Known rows, with every step that occurs:
y-g-d: -0.422 1.086 -0.209 -1.519 -1.351 0.119 -0.086 1.030 -1.371 0.826 1.319 0.184 1.157 -0.924 -2.059 -0.819 0.829 -0.398 2.377 3.638 -1.718 -1.667 0.259 -0.468 -0.808 -0.472
c-y-g: 0.205 0.230 -1.092 1.602 -1.532 -1.092 -1.030 -0.140 -0.173 -1.071 0.320 -2.892 0.913 -0.042 -1.808 -0.672 1.653 0.017 -0.027 2.471 -1.908 1.312 1.005 0.144 0.298 -0.108
w-d-m-y-c: -0.403 3.328 -1.452 -1.371 -1.198 -3.474 0.530 1.657 0.595 1.043 -1.870 1.393 -0.721 2.248 -3.576 -0.336 0.386 0.642 0.098 2.193 -0.781 1.012 1.206 1.130 2.067 0.744
k-m-y-g: -1.202 1.307 -0.976 0.395 -0.970 -0.616 -0.893 1.146 -0.243 -0.116 -0.438 1.897 -0.912 0.031 -1.635 0.068 2.675 0.310 -1.050 1.983 -0.314 -0.562 0.909 0.948 0.022 0.615
d-g: 0.036 -0.251 -0.112 -0.080 -1.706 1.398 0.117 0.499 0.935 -1.084 -0.387 0.188 2.078 0.296 -1.633 -0.767 0.443 0.409 -1.026 3.243 -1.977 -1.530 2.652 -0.157 -0.833 -1.430
w-d-g-k-c-y: -0.294 -1.054 -0.023 2.697 -1.637 0.495 1.496 0.831 0.151 -1.279 0.868 -4.174 4.551 2.296 0.763 0.099 -1.351 1.477 1.865 1.294 -0.661 5.693 -0.057 0.341 1.272 -0.722
w-d-g-k: 0.471 0.849 0.520 -0.839 -1.614 1.750 1.115 -0.101 0.471 -0.174 0.236 -1.027 3.166 1.764 -1.023 0.416 -1.032 1.039 1.735 2.837 -1.176 1.225 -0.488 -0.153 -0.087 -1.599
k-g-d-m-y-c: -0.785 1.987 -1.280 -1.243 -0.416 -0.869 1.270 2.570 -0.297 0.969 -0.169 4.305 0.714 -0.254 -2.078 -0.784 0.573 0.636 1.337 1.002 -0.234 -1.527 1.346 1.029 -1.041 0.899
m-y-g-d: 0.783 1.540 -0.706 -0.833 -1.197 -0.633 0.138 1.300 -1.542 0.034 0.972 2.277 0.247 -1.084 -1.866 0.271 1.669 -0.163 2.729 3.650 -0.492 0.107 -0.148 0.393 -0.979 0.368
g-d-m-y: 0.625 -0.631 -1.227 -0.453 -1.361 -1.449 1.283 0.978 -0.058 0.202 -0.705 3.838 -0.502 -0.425 -1.020 -0.174 0.973 -0.828 2.494 2.849 -0.313 2.370 1.375 0.429 -0.723 -0.062
m-y: 1.052 -0.229 -1.302 0.514 -1.261 -0.960 -0.714 1.023 -0.288 -0.549 -1.548 1.184 0.062 -0.275 -1.370 0.483 1.446 -1.133 0.015 2.484 -0.993 1.208 1.714 0.966 -0.950 0.040
m-y-g-k-c: 0.245 1.410 -0.630 -0.474 -0.059 0.786 -0.447 3.227 0.060 -0.011 0.530 -1.836 1.222 -0.916 -0.138 1.183 0.163 0.276 0.205 0.576 0.615 1.721 -1.286 1.025 -0.332 0.399
d-m: -0.493 -0.933 -1.131 -0.877 -1.300 -0.729 -0.016 0.476 1.241 0.409 -1.847 0.225 -0.159 0.307 -1.554 -1.095 0.105 -0.917 -0.984 1.944 -1.706 -0.266 2.701 0.003 0.159 -1.049
m-d-g: 1.053 -0.348 -0.208 0.623 -1.923 0.427 0.800 0.543 1.395 0.047 -0.625 -0.455 0.930 -0.392 -1.597 -0.819 0.734 1.015 -1.054 3.498 -1.285 -1.660 2.208 -0.666 -1.335 -1.919
g-k-c: -0.594 -1.061 -0.566 -0.192 -0.342 1.270 -0.279 2.793 -0.075 0.458 -0.158 -3.647 2.646 -0.668 0.538 0.289 -1.025 -1.228 0.432 0.112 -0.842 2.042 0.227 0.286 -0.518 -0.552
y-g-k-m-d: -0.521 1.310 -0.226 -0.293 -0.495 0.889 0.109 1.052 0.788 1.815 0.544 -1.898 -0.618 -1.332 -0.853 0.225 1.535 0.473 -0.017 0.882 -0.038 -0.203 -1.596 -0.527 -0.945 -0.832
y-c: -0.848 2.502 -1.140 -1.261 -0.660 -0.862 -1.253 2.319 -0.032 0.589 -0.691 -1.799 0.799 -0.427 -3.437 -0.857 0.865 -0.920 -0.820 1.662 -2.468 -1.641 1.767 0.238 0.090 0.228
c-y-g-d-m: -0.322 -0.110 -0.941 0.634 -1.628 -1.480 0.998 -0.162 0.001 -0.349 1.179 -0.152 0.271 -0.182 -1.388 -1.314 1.083 0.278 2.471 2.759 -1.271 2.559 0.650 -0.430 0.616 -0.150
k-m-y: -0.869 -0.664 -1.341 1.414 -1.095 -0.819 -0.571 0.993 -0.512 -0.304 -1.502 2.308 -0.409 0.119 -0.778 0.187 2.279 -0.904 -0.463 1.643 -0.588 1.511 2.048 1.132 -0.404 0.537
m-y-c: 0.233 2.883 -1.592 -0.589 -0.507 -1.658 -0.990 2.695 -0.059 -0.090 -1.090 0.342 -0.106 -0.519 -3.238 0.228 1.696 -0.589 -0.494 1.744 -1.305 0.082 1.242 1.105 -0.139 0.994
c-k-m-y-g-d: -0.782 0.403 -0.602 -1.054 -1.388 -0.522 0.632 0.363 -1.635 -1.392 1.495 2.390 -0.280 -0.140 0.330 0.048 0.403 0.236 2.902 0.960 0.331 1.910 -0.195 0.520 -0.106 1.190

Rows:
-1.005 3.081 -1.272 -0.448 0.379 0.266 -0.402 2.846 0.194 0.372 -0.167 0.448 -0.194 -0.914 -1.696 1.133 2.081 -0.428 0.251 -0.416 -0.172 2.546 -0.952 1.096 -0.377 1.272 : g-k-m-y-c
-0.697 -2.383 -0.570 -2.108 -1.623 0.591 1.779 -0.301 -0.447 -0.553 0.111 1.966 1.933 0.579 1.182 -1.502 -2.837 -0.124 2.410 -0.020 -0.619 -0.655 1.980 0.022 -1.154 -0.423 : c-k-g-d-m
-0.967 3.607 -0.503 -0.334 0.063 1.817 0.605 2.596 1.307 -0.957 0.647 1.660 0.865 -0.436 -1.772 0.962 1.986 1.377 -0.512 0.357 0.001 1.521 -0.478 0.710 -0.510 0.651 : d-g-k-m-y-c
-1.057 1.159 -0.848 -2.065 -0.863 0.426 -0.593 1.365 -0.409 -0.969 -0.216 -1.578 2.266 0.464 -1.040 -1.139 -2.087 0.023 -0.661 -1.021 -1.518 -2.897 1.897 0.775 -0.692 0.658 : y-c-k-g
0.007 2.595 -1.348 -2.396 -1.562 -3.525 0.903 0.780 0.712 -0.785 -1.346 0.268 -0.696 2.743 -1.931 -0.277 -1.867 0.754 0.909 0.486 -0.299 2.543 0.883 1.008 2.495 1.151 : w-d-m-y-c-k
-0.499 -1.082 -0.743 -1.175 -1.449 -0.650 1.114 0.759 -0.145 0.884 -0.338 1.732 0.381 -0.335 -1.274 -1.164 0.038 -1.062 2.183 2.713 -1.519 0.643 1.849 -0.422 -0.416 -0.853 : g-d-m
-1.523 1.446 -0.233 -0.971 -0.340 1.879 -0.665 1.023 0.164 0.624 0.773 -1.278 0.579 -0.643 -0.911 0.231 1.208 -0.064 -0.052 0.674 -0.727 -0.149 -1.046 -0.022 -0.406 -0.396 : y-g-k-m
-1.659 -1.837 -0.779 -0.329 -1.602 0.003 -0.392 -0.233 -0.405 -1.358 -0.639 -0.860 0.495 0.729 0.665 -0.803 -0.789 -1.104 0.015 -0.168 -1.336 1.237 2.144 0.196 0.302 0.133 : c-k-m
0.000 -1.235 -1.077 -0.173 -1.054 -0.121 1.536 0.881 -0.541 0.586 -0.669 5.120 0.988 -0.048 -0.262 -0.463 0.246 0.095 1.914 1.836 0.077 -0.369 1.770 0.892 -1.797 -0.003 : k-g-d-m-y
-0.497 -1.497 -0.104 0.437 -2.069 0.658 1.405 -0.431 1.340 -1.485 -0.065 -0.296 0.383 0.544 0.609 -1.038 -0.523 1.255 -0.785 0.840 -0.478 0.109 2.142 -0.606 -0.375 -1.071 : c-k-m-d-g
-0.822 -2.678 -1.419 3.424 -1.307 -1.528 -0.455 1.579 -0.645 -0.965 -0.623 -4.161 2.421 0.320 0.283 -0.851 0.320 -0.918 -0.086 0.922 -1.717 3.758 2.630 0.636 0.853 0.142 : k-c-y
-0.739 0.907 -0.379 -2.153 -1.320 -0.511 0.819 0.890 0.146 1.000 0.718 1.451 -0.002 -0.343 -1.978 -1.360 0.330 0.120 1.574 3.173 -1.222 -1.353 0.711 -0.610 0.015 -0.665 : y-g-d-m
-0.156 1.366 -0.845 -1.177 -0.074 0.235 0.468 2.981 1.676 0.301 -0.117 -0.749 0.076 -0.428 -0.025 0.665 -0.280 0.828 -0.619 0.184 1.112 1.999 -0.829 0.852 0.488 0.106 : d-m-y-g-k-c
0.219 2.124 -1.627 -2.403 -0.997 -2.192 0.290 1.606 1.504 -1.666 -1.237 0.413 -1.280 0.514 -1.633 -0.242 -0.927 -0.010 -0.456 -0.337 -0.356 1.945 1.481 0.844 1.085 1.148 : d-m-y-c-k
0.144 1.857 -1.366 -2.706 -0.999 -2.081 1.399 1.778 0.199 -1.178 0.278 2.024 -0.728 -0.184 -1.243 -0.361 -0.964 -0.180 2.695 0.309 -0.147 2.676 0.588 0.454 0.428 1.322 : g-d-m-y-c-k
0.658 -0.449 -1.484 -0.198 -1.242 -1.547 0.255 0.807 1.251 -0.317 -2.157 2.276 -1.118 0.262 -1.341 -0.084 0.999 -0.617 -0.694 2.075 -0.512 1.466 2.219 0.823 -0.088 -0.232 : d-m-y
-0.293 2.514 -1.494 -1.635 -0.616 -2.054 1.022 2.736 0.026 0.672 -0.217 3.093 -0.728 -0.668 -2.867 -0.416 1.300 -0.226 1.920 2.047 -0.614 1.303 0.937 0.494 0.091 0.896 : g-d-m-y-c
-0.249 0.216 0.175 -0.109 -2.412 0.113 0.757 -0.297 -0.015 -0.339 -0.562 -0.052 2.602 2.588 -2.038 -0.834 -0.522 1.131 0.326 4.170 -1.977 -0.858 2.015 0.013 0.623 -1.427 : w-d-g
1.030 -1.678 -0.367 3.431 -1.221 0.787 1.676 1.598 1.493 -0.948 0.775 -4.568 2.839 -0.715 1.143 0.152 -0.100 1.353 0.427 0.699 -0.032 4.799 0.123 -0.340 -0.627 -1.186 : m-d-g-k-c-y
-0.231 -0.675 -0.662 0.755 -0.640 0.720 0.394 0.910 0.506 1.664 -0.507 -1.554 -0.159 -1.275 -0.039 0.326 1.199 -0.701 0.510 0.369 -0.304 1.799 -0.491 -0.340 -1.301 -0.958 : g-k-m-d
-0.591 1.985 -1.212 -2.114 -1.375 -2.166 1.156 0.711 0.252 -0.471 -1.362 1.564 0.800 3.137 -1.139 -0.606 -2.526 1.591 0.350 -0.562 0.078 -0.253 1.250 1.576 1.366 1.220 : w-d-m-y-c-k-g
-0.091 0.361 -0.248 0.723 -0.623 2.433 0.923 0.945 1.110 -1.392 0.145 2.383 1.171 -0.218 0.126 1.158 1.660 0.777 0.079 1.103 0.332 2.670 -0.070 0.610 -1.337 -0.348 : d-g-k-m-y
-1.171 1.092 -0.687 0.104 -0.956 -0.577 0.271 1.329 -1.684 0.373 1.015 3.451 -0.247 -0.608 -1.243 -0.079 2.668 0.109 2.128 2.775 -0.153 0.389 0.102 0.538 -0.510 0.821 : k-m-y-g-d
-1.077 0.451 -0.751 1.753 -0.649 0.722 -0.414 0.027 0.139 -0.649 1.227 -2.716 0.872 -0.411 -0.282 0.255 1.942 0.111 0.822 0.265 -0.760 3.816 -1.177 0.144 0.143 0.163 : c-y-g-k-m
-1.138 0.919 -0.524 -2.332 -0.876 0.575 0.529 1.634 -1.720 -0.354 1.275 -0.115 2.891 -0.152 -0.729 -1.185 -2.149 -0.048 2.523 -0.292 -1.366 -2.036 0.970 0.334 -1.213 0.853 : y-c-k-g-d
0.740 0.329 0.220 -0.829 -0.949 3.057 0.544 0.695 1.374 -0.982 0.447 -0.903 2.525 -0.519 -0.751 0.416 -0.124 0.290 0.277 1.980 -1.228 0.517 0.073 -0.343 -1.549 -1.633 : d-g-k
-0.548 -0.584 0.228 -0.021 -0.643 2.829 0.770 2.559 0.975 -0.735 0.542 -2.485 3.666 -0.199 0.515 0.072 -1.140 0.633 -0.374 0.900 -0.647 0.969 0.608 -0.034 -0.696 -1.246 : d-g-k-c
-0.355 1.490 -1.523 -2.105 -0.695 -0.876 0.504 1.430 1.141 -1.299 -1.183 1.816 0.175 0.898 -0.846 -0.652 -1.627 0.907 -1.060 -1.398 0.059 -0.892 1.904 1.349 -0.154 1.233 : d-m-y-c-k-g
-1.345 1.726 -0.357 -0.716 -1.381 -0.010 1.100 1.254 1.456 -0.959 0.383 -1.123 0.178 0.268 -1.265 -1.307 -0.215 1.843 -1.369 0.060 -0.796 -1.006 1.670 -0.446 0.314 -0.085 : y-c-k-m-d-g
-0.916 -1.358 -1.010 1.406 -1.370 -1.005 0.007 0.680 0.116 1.532 -1.422 -0.461 -0.643 -0.493 -0.936 -0.865 1.727 -0.679 -0.771 1.779 -1.184 -0.339 2.025 -0.262 -0.613 -0.780 : k-m-d
